Known rows, with every step that occurs:
kulok bima lepezil dumi: -.01 -.04  .24  .36 -.01 -.25  .34 -.33  .31  .14  .10 -.10 -.09  .19  .10 -.53  .05 -.06  .23  .19  .11  .05  .43  .16 -.10 -.21 -.10  .25
kovu kulok bima: -.14  .08  .31  .28  .02 -.17 -.11  .11  .31  .04 -.06 -.07 -.24  .08  .00 -.35  .38  .04  .14  .37  .50  .09  .33  .09 -.05 -.25  .04  .30
toge kovu lepezil dumi kulok bima: -.10 -.17  .41  .32  .06 -.26 -.37 -.10  .24  .49 -.03  .05  .12  .11  .20 -.31  .38 -.02  .31  .32 -.04  .19  .71  .24  .01 -.28  .09  .79
kovu kulok bima lepezil dumi: -.13  .17  .42  .39  .05 -.18  .27 -.07  .30  .14  .06 -.02 -.21  .08  .13 -.53  .26  .02  .28  .44  .39  .17  .45  .20 -.12 -.16 -.03  .35
faver dumi kulok bima lepezil: -.02 -.27  .23  .31  .07 -.09  .28 -.53  .24  .24 -.03 -.29  .04  .06 -.07 -.50  .01  .25  .10 -.08  .34  .15  .42  .16 -.13 -.44 -.03  .60
fatirun kulok bima:  .15 -.08  .15  .23 -.06 -.37 -.07 -.17  .22  .05 -.11 -.03 -.04  .18 -.07 -.36  .42  .09  .12  .16  .41 -.18  .48  .10 -.15 -.34  .10  .52
faver fatirun toge bima lepezil dumi:  .08 -.09  .51  .18 -.17 -.25  .22 -.53 -.34  .31 -.14 -.21 -.21  .46  .21 -.19  .23  .24  .27  .04  .46 -.07  .51  .08 -.27 -.27 -.19  .28
bima lepezil dumi toge kovu:  .03  .07  .37  .25  .15 -.28  .24 -.22 -.22  .16  .07 -.19 -.05  .32 -.17 -.47  .12 -.02  .36  .34  .21  .18  .61  .04 -.24 -.13 -.01  .35
kovu faver bima lepezil dumi kulok: -.01 -.03  .73  .27  .07 -.16  .26 -.42  .28  .27  .05 -.12 -.09 -.17  .17 -.31  .09 -.06  .25  .02  .40  .36  .32 -.07 -.11 -.18  .13  .66
bima lepezil dumi:  .01 -.02  .32  .21  .05 -.25  .44 -.34 -.08 -.05  .03 -.18  .04  .17 -.03 -.53 -.04 -.09  .25  .23  .14  .04  .37  .09 -.22 -.14 -.01  .21
lepezil dumi: -.08 -.18  .35  .14  .08 -.21 -.09 -.27 -.10 -.08 -.27 -.13  .10  .22 -.13 -.34  .07 -.08  .33  .22  .24 -.04  .28  .08 -.12 -.07  .07  .17
toge kovu kulok bima: -.09  .17  .37  .30  .05 -.27 -.15  .30  .20  .25  .01 -.09 -.19  .12  .16 -.37  .62  .08  .19  .39  .41  .17  .59  .19 -.13 -.35 -.01  .51
kulok bima: -.01 -.15  .11  .25 -.04 -.24 -.08 -.12  .32  .01 -.03 -.16 -.13  .20 -.04 -.34  .18 -.03  .08  .12  .24 -.04  .31  .05 -.02 -.30 -.03  .20
fatirun lepezil dumi:  .02 -.13  .34  .18  .00  .07 -.21 -.27 -.29 -.19 -.24 -.06  .00  .22 -.03 -.22  .06 -.11  .31  .28  .10 -.11  .32  .04 -.19 -.15  .04  .01
kulok bima lepezil dumi toge kovu:  .01  .06  .29  .38  .08 -.29  .15 -.22  .16  .34  .12 -.11 -.18  .33 -.03 -.49  .22  .02  .34  .30  .17  .18  .65  .14 -.15 -.21 -.11  .38
faver kovu kulok bima lepezil dumi: -.11  .10  .54  .35 -.11 -.30  .26 -.03  .28  .23  .04 -.10 -.02 -.06  .16 -.34  .29 -.05  .27  .38  .20  .28  .38  .12 -.14 -.35 -.07  .29
fatirun toge kovu kulok bima lepezil:  .12  .32  .47  .30  .01 -.47  .15  .08  .08  .27  .25 -.08 -.41  .19  .37 -.40  .48  .19  .23  .42  .48  .11  .67  .08 -.19 -.35 -.06  .36
toge kovu kulok bima lepezil: -.03  .26  .37  .35  .05 -.30  .24  .24  .20  .28  .22 -.12 -.24  .09  .23 -.51  .53  .06  .15  .41  .35  .22  .66  .20 -.19 -.39 -.07  .55
dumi lepezil:  .00  .01  .31  .23  .05 -.31 -.18 -.31  .10 -.26 -.23 -.13 -.01  .12 -.41 -.21  .08 -.15  .06  .17 -.06  .04  .27 -.06  .16 -.31  .12  .12
kulok bima lepezil dumi toge: -.02 -.04  .24  .38  .07 -.22  .19 -.36  .23  .18  .07 -.11 -.20  .30 -.16 -.47  .04 -.02  .30  .27  .23  .13  .45  .06 -.11 -.13 -.07  .24
kovu faver bima lepezil:  .06  .10  .62  .24 -.01 -.23  .34 -.23  .36  .06  .21 -.35 -.25 -.13  .20 -.32  .00 -.10  .04 -.08  .33  .30  .20 -.18 -.15 -.26  .04  .24
toge kovu faver dumi kulok: -.04 -.24  .68  .11  .19 -.18 -.16 -.11 -.02  .35 -.13 -.34 -.01  .06  .13 -.38  .30  .15  .19 -.13  .24  .36  .49 -.11 -.28 -.43  .04  .72
dumi toge bima:  .08 -.16  .19  .17 -.01 -.20 -.23 -.09 -.34  .11 -.25 -.29 -.22  .28 -.51 -.35  .23  .06  .12  .20  .48  .04  .52 -.23 -.08 -.16  .02  .27
kulok bima lepezil:  .07 -.02  .09  .32 -.06 -.27  .38 -.18  .32  .04  .23 -.19 -.17  .17  .05 -.53  .08 -.03  .03  .14  .18  .03  .40  .07 -.10 -.34 -.10  .23
lepezil dumi toge: -.09 -.17  .32  .16  .18 -.17 -.26 -.31 -.17 -.03 -.29 -.14  .00  .35 -.44 -.25  .06 -.04  .41  .31  .37  .06  .31 -.05 -.12  .03  .11  .14
toge bima lepezil dumi:  .10 -.10  .34  .23 -.12 -.26  .38 -.23 -.30  .22 -.10 -.23 -.07  .10 -.02 -.66  .13  .00  .18  .17  .20  .02  .64  .04 -.15 -.16 -.12  .37
toge bima:  .09 -.19  .19  .16 -.15 -.25 -.05 -.03 -.27  .09 -.24 -.28 -.09  .11 -.16 -.46  .28  .01  .03  .09  .35 -.06  .50 -.07 -.08 -.27 -.04  .31

Rows:
-.10 -.30  .27  .26  .06 -.15 -.18 -.40  .15  .25 -.29  .11  .11  .14 -.10 -.32  .26  .02  .35  .24  .35  .03  .43  .19  .01 -.17  .11  .70 -> lepezil dumi kulok bima
 .04 -.08  .55  .18  .08 -.43 -.39 -.21 -.14  .34 -.05  .03  .02  .19  .24 -.18  .33  .11  .38  .38  .16  .08  .68  .06 -.06 -.21  .16  .59 -> fatirun toge kovu lepezil dumi kulok
-.01  .06  .75  .27  .05 -.22  .29 -.34  .32  .16  .08 -.27 -.17 -.10  .24 -.34 -.03 -.11  .21 -.04  .29  .31  .24 -.09 -.15 -.14  .04  .26 -> kovu faver bima lepezil dumi
-.10 -.23  .52  .18 -.10 -.33 -.22 -.15  .12  .09 -.09 -.21  .27  .00  .05 -.13  .01 -.19  .23  .24 -.24  .21  .25 -.03 -.05 -.28  .08  .08 -> faver kovu lepezil dumi
-.16  .10  .48  .32  .21 -.20 -.35  .00  .06  .33 -.21 -.02 -.19  .30 -.14 -.31  .48  .08  .50  .50  .44  .24  .60  .14 -.11 -.07  .03  .44 -> lepezil dumi toge kovu kulok bima
 .01 -.16  .32  .21  .09 -.19  .38 -.42 -.14  .06 -.01 -.02  .13  .10 -.10 -.48  .08 -.04  .28  .29  .29  .08  .46  .12 -.16 -.18  .10  .66 -> bima lepezil dumi kulok
 .14 -.04  .19  .22 -.03 -.23  .19 -.14 -.33  .15  .00 -.33 -.28  .24 -.42 -.52  .14  .04  .06  .22  .41  .10  .59 -.21 -.14 -.20 -.05  .30 -> dumi toge bima lepezil
-.08 -.30  .32  .14  .11 -.15 -.13 -.38 -.16  .07 -.31  .06  .21  .13 -.21 -.30  .21 -.02  .35  .28  .37  .01  .38  .12 -.08 -.12  .20  .68 -> lepezil dumi kulok
-.08  .25  .50  .37  .07 -.28  .18  .14  .17  .36  .09 -.04 -.16  .11  .29 -.53  .50  .05  .34  .45  .29  .22  .68  .30 -.20 -.27 -.07  .57 -> toge kovu kulok bima lepezil dumi
 .10 -.19  .32  .25 -.08 -.21  .33 -.31 -.35  .33 -.15 -.08  .00  .03 -.08 -.62  .25  .04  .20  .22  .33  .06  .70  .07 -.12 -.21 -.02  .78 -> toge bima lepezil dumi kulok
 .00 -.19  .33  .20  .05 -.19 -.27 -.26 -.34  .20 -.40 -.17 -.11  .30 -.42 -.36  .18  .04  .36  .27  .39  .06  .53 -.07 -.09  .01  .00  .28 -> lepezil dumi toge bima
 .02 -.05  .53  .11  .21 -.27 -.31  .10 -.10  .19 -.02 -.29 -.28  .31 -.21 -.28  .31 -.05  .21  .16  .28  .32  .47 -.34 -.23 -.21  .06  .36 -> dumi toge kovu faver
 .04 -.17  .10  .29  .00 -.20  .28 -.30  .22  .19  .15  .00 -.04  .08 -.07 -.44  .24  .02  .07  .20  .36  .07  .49  .10 -.04 -.39  .05  .78 -> dumi kulok bima lepezil
 .00 -.23  .27  .28  .00  .12 -.31 -.38 -.07  .07 -.25  .18  .00  .16  .00 -.21  .24 -.02  .33  .31  .22 -.05  .45  .14 -.08 -.24  .07  .49 -> fatirun lepezil dumi kulok bima
-.06  .22  .52  .29  .21 -.23  .22 -.05 -.19  .19  .08 -.12 -.17  .24 -.13 -.47  .28  .04  .41  .53  .41  .28  .62  .09 -.26 -.10  .03  .43 -> bima lepezil dumi toge kovu kulok
-.06  .17  .42  .17  .10 -.26 -.10  .31 -.11  .07 -.05 -.16 -.08  .10  .05 -.34  .55  .04  .19  .42  .44  .14  .54  .12 -.21 -.31  .09  .48 -> toge kovu kulok
 .05 -.04  .42  .08 -.05 -.30 -.14 -.25 -.21  .13 -.05 -.24 -.11  .55  .20  .07  .43  .22  .21  .06  .47 -.06  .41  .10 -.31 -.42 -.05  .28 -> faver fatirun toge kovu
 .23  .25  .71  .21 -.01 -.50  .18 -.14  .11  .28  .27 -.30 -.37  .04  .47 -.25  .25  .08  .19  .04  .37  .22  .51 -.16 -.21 -.33 -.01  .28 -> fatirun toge kovu faver bima lepezil
-.09 -.17  .47  .20  .12 -.25 -.33 -.08 -.03  .34 -.09 -.02  .22  .10  .10 -.30  .33 -.06  .31  .35  .00  .19  .66  .16 -.04 -.23  .17  .77 -> toge kovu lepezil dumi kulok
-.07 -.26  .67  .11  .16 -.13 -.07 -.25  .14  .02 -.16 -.51 -.13  .09  .04 -.41 -.10  .06  .10 -.26  .16  .27  .13 -.28 -.27 -.28 -.03  .09 -> kovu faver dumi
-.08 -.07  .48  .21  .09 -.31 -.28  .02  .01  .22 -.04 -.16  .14  .16  .17 -.33  .22 -.11  .29  .31 -.13  .15  .58  .15 -.08 -.20  .08  .35 -> toge kovu lepezil dumi
-.07 -.08  .65  .16  .25 -.25 -.34 -.09 -.13  .26 -.19 -.17 -.15  .33 -.14 -.30  .25 -.07  .45  .23  .22  .31  .48 -.19 -.22 -.04  .05  .36 -> lepezil dumi toge kovu faver
-.07 -.13  .43  .23  .20 -.15 -.34 -.19 -.01  .18 -.10 -.53  .02  .27 -.23 -.29  .00  .20  .20  .06  .12  .29  .48 -.03 -.18 -.29  .02  .15 -> faver dumi toge kovu lepezil
-.07 -.10  .42  .25  .11 -.20 -.15 -.53  .14 -.17 -.36 -.41  .09  .08 -.35 -.28 -.13  .10  .10 -.11 -.02  .11  .23  .01  .05 -.37  .02  .00 -> faver dumi lepezil
 .16  .15  .71  .15  .01 -.48 -.20 -.09  .10  .24  .06 -.27 -.32  .08  .38 -.12  .33  .09  .22  .02  .43  .18  .45 -.17 -.15 -.28  .04  .26 -> fatirun toge kovu faver bima
-.05 -.06  .40  .17  .19 -.25 -.31 -.15 -.24  .15 -.25 -.16  .02  .38 -.29 -.27  .26  .00  .45  .34  .29  .13  .53  .03 -.17 -.06  .07  .32 -> lepezil dumi toge kovu
-.14  .08  .53  .22  .25 -.19 -.33  .01 -.22  .17 -.24 -.08 -.08  .29 -.23 -.29  .41  .06  .49  .52  .49  .23  .56  .07 -.19 -.03  .11  .40 -> lepezil dumi toge kovu kulok
 .08  .19  .59  .26  .14 -.27  .09 -.07  .11  .27  .21 -.35 -.30  .11 -.04 -.26  .22 -.01  .18  .10  .38  .42  .50 -.20 -.20 -.25  .05  .40 -> dumi toge kovu faver bima lepezil
-.14  .18  .42  .40  .14 -.15  .14 -.11  .23  .17  .04 -.03 -.32  .19 -.12 -.46  .24  .07  .34  .51  .50  .25  .47  .09 -.12 -.08 -.02  .33 -> kovu kulok bima lepezil dumi toge
 .15  .01  .25  .34  .05 -.37  .17 -.39  .14  .19  .01  .00 -.12  .28 -.18 -.47  .28  .11  .32  .31  .42 -.03  .63  .08 -.22 -.19  .06  .54 -> fatirun kulok bima lepezil dumi toge
 .05 -.09  .61  .21 -.05 -.22  .27 -.32  .31  .26  .14 -.16 -.27  .32  .28 -.27  .35  .08  .07 -.12  .35  .14  .35 -.10 -.38 -.45 -.07  .59 -> kovu faver fatirun kulok bima lepezil
-.06  .12  .51  .23 -.06 -.26 -.20 -.09  .08  .33 -.01 -.11 -.31  .49  .35  .02  .64  .30  .25  .21  .62  .05  .48  .20 -.25 -.43 -.10  .39 -> faver fatirun toge kovu kulok bima
-.07 -.19  .43  .25  .04 -.18 -.42 -.19 -.12  .25 -.21 -.18 -.07  .22 -.27 -.34  .05 -.04  .28  .33  .08  .15  .55 -.11  .03  .00  .07  .22 -> kovu lepezil dumi toge bima
 .00 -.04  .49  .12 -.06 -.31 -.27 -.22 -.07  .20  .05 -.24 -.10  .49  .30  .08  .33  .18  .18  .10  .23  .02  .44  .07 -.22 -.41 -.01  .25 -> faver fatirun toge kovu lepezil
